Each row comes from the steps of one path. Every step used is in the known rows, and no mark comes twice. Write the path behind each row, first mark first.
In the rows, zero is written as 100.
Known rows:
riki/muga: 118, 85, 90, 133, 91, 76, 103, 91, 132, 120, 65, 105, 126, 96, 130, 116, 114, 83
riki/lemuza/sivad/muga: 111, 89, 74, 121, 99, 132, 123, 94, 85, 113, 56, 108, 130, 125, 94, 149, 125, 100
disugiz/lemuza/riki: 88, 94, 118, 119, 93, 102, 85, 121, 112, 84, 110, 104, 79, 108, 122, 103, 98, 60
gagi/riki/muga/sivad: 82, 116, 67, 78, 102, 100, 101, 92, 79, 110, 91, 104, 105, 66, 100, 102, 108, 115
disugiz/lemuza/riki/muga: 103, 95, 111, 122, 79, 98, 83, 118, 120, 105, 84, 120, 113, 110, 138, 118, 111, 63
lemuza/sivad: 101, 89, 89, 126, 114, 120, 114, 98, 84, 76, 99, 94, 120, 103, 100, 119, 112, 88
riki/lemuza: 115, 78, 91, 135, 100, 94, 112, 87, 138, 131, 69, 92, 89, 99, 121, 122, 113, 93
gagi/sivad: 99, 106, 82, 87, 117, 72, 95, 108, 119, 108, 111, 110, 83, 88, 110, 98, 105, 100
gagi/disugiz/lemuza/riki: 104, 97, 149, 90, 92, 86, 85, 130, 102, 96, 132, 107, 89, 96, 100, 72, 98, 80
riki/lemuza/sivad/gagi/disugiz: 146, 93, 118, 92, 97, 108, 103, 89, 100, 108, 104, 104, 134, 114, 60, 94, 98, 136
riki/lemuza/sivad: 115, 83, 83, 133, 110, 135, 122, 90, 97, 107, 77, 96, 117, 107, 107, 141, 122, 101
muga/riki/lemuza: 83, 85, 105, 117, 117, 110, 126, 97, 108, 123, 96, 70, 57, 99, 128, 109, 108, 102
gagi/riki/muga: 93, 98, 74, 108, 96, 71, 90, 89, 115, 125, 72, 101, 112, 78, 126, 87, 100, 105
muga/sivad/gagi: 107, 110, 96, 86, 97, 98, 98, 85, 101, 75, 115, 97, 92, 99, 64, 99, 83, 107
riki/muga/sivad/gagi/disugiz: 139, 115, 118, 62, 84, 78, 95, 90, 99, 108, 113, 115, 136, 89, 58, 84, 96, 128
disugiz/lemuza/riki/muga/sivad: 93, 113, 103, 92, 85, 127, 94, 121, 84, 91, 103, 122, 106, 97, 114, 134, 119, 73
lemuza/riki: 100, 82, 116, 128, 103, 97, 107, 118, 91, 79, 104, 88, 94, 127, 95, 112, 106, 73
disugiz/lemuza: 91, 98, 100, 119, 94, 85, 83, 96, 145, 104, 97, 106, 76, 75, 141, 91, 92, 68

Which path is each row?
66, 98, 102, 101, 110, 92, 119, 108, 83, 98, 96, 80, 72, 112, 109, 94, 98, 88 : sivad/muga/riki
112, 100, 132, 74, 114, 123, 116, 99, 70, 99, 131, 82, 102, 114, 68, 80, 93, 145 : muga/riki/lemuza/sivad/gagi/disugiz
115, 82, 109, 133, 90, 94, 105, 116, 99, 102, 79, 104, 129, 128, 110, 128, 119, 75 : lemuza/riki/muga
64, 103, 94, 98, 119, 133, 130, 112, 43, 74, 104, 84, 101, 120, 95, 113, 108, 96 : lemuza/sivad/muga/riki
80, 90, 96, 114, 127, 150, 135, 102, 68, 99, 103, 74, 85, 108, 115, 128, 118, 109 : muga/riki/lemuza/sivad
91, 109, 79, 90, 106, 105, 84, 85, 80, 69, 111, 95, 113, 103, 70, 74, 73, 128 : lemuza/sivad/gagi/riki
105, 108, 97, 104, 89, 115, 73, 89, 117, 69, 110, 114, 111, 101, 103, 93, 78, 92 : disugiz/lemuza/sivad/gagi
133, 101, 125, 87, 101, 93, 96, 95, 86, 77, 126, 101, 136, 108, 53, 72, 86, 124 : lemuza/sivad/gagi/disugiz
79, 92, 96, 106, 105, 107, 127, 102, 97, 130, 74, 83, 70, 118, 116, 115, 111, 100 : sivad/muga/riki/lemuza
62, 120, 87, 57, 123, 86, 110, 123, 78, 105, 115, 101, 64, 106, 105, 92, 102, 108 : gagi/sivad/muga/riki
107, 106, 80, 96, 83, 61, 71, 78, 128, 114, 78, 107, 120, 96, 99, 70, 75, 122 : sivad/gagi/riki/muga
90, 90, 75, 109, 105, 89, 99, 85, 121, 134, 75, 88, 76, 82, 116, 93, 100, 115 : gagi/riki/lemuza
107, 101, 129, 91, 94, 67, 83, 105, 134, 115, 119, 108, 86, 64, 119, 60, 93, 87 : gagi/disugiz/lemuza
109, 120, 109, 80, 72, 118, 75, 110, 97, 81, 109, 128, 114, 116, 88, 117, 94, 90 : disugiz/lemuza/riki/muga/sivad/gagi
81, 122, 80, 62, 102, 93, 85, 83, 84, 79, 122, 94, 78, 82, 59, 69, 70, 129 : muga/sivad/gagi/riki
112, 126, 129, 48, 86, 87, 74, 96, 111, 91, 144, 115, 86, 70, 70, 59, 75, 113 : muga/sivad/gagi/disugiz/lemuza
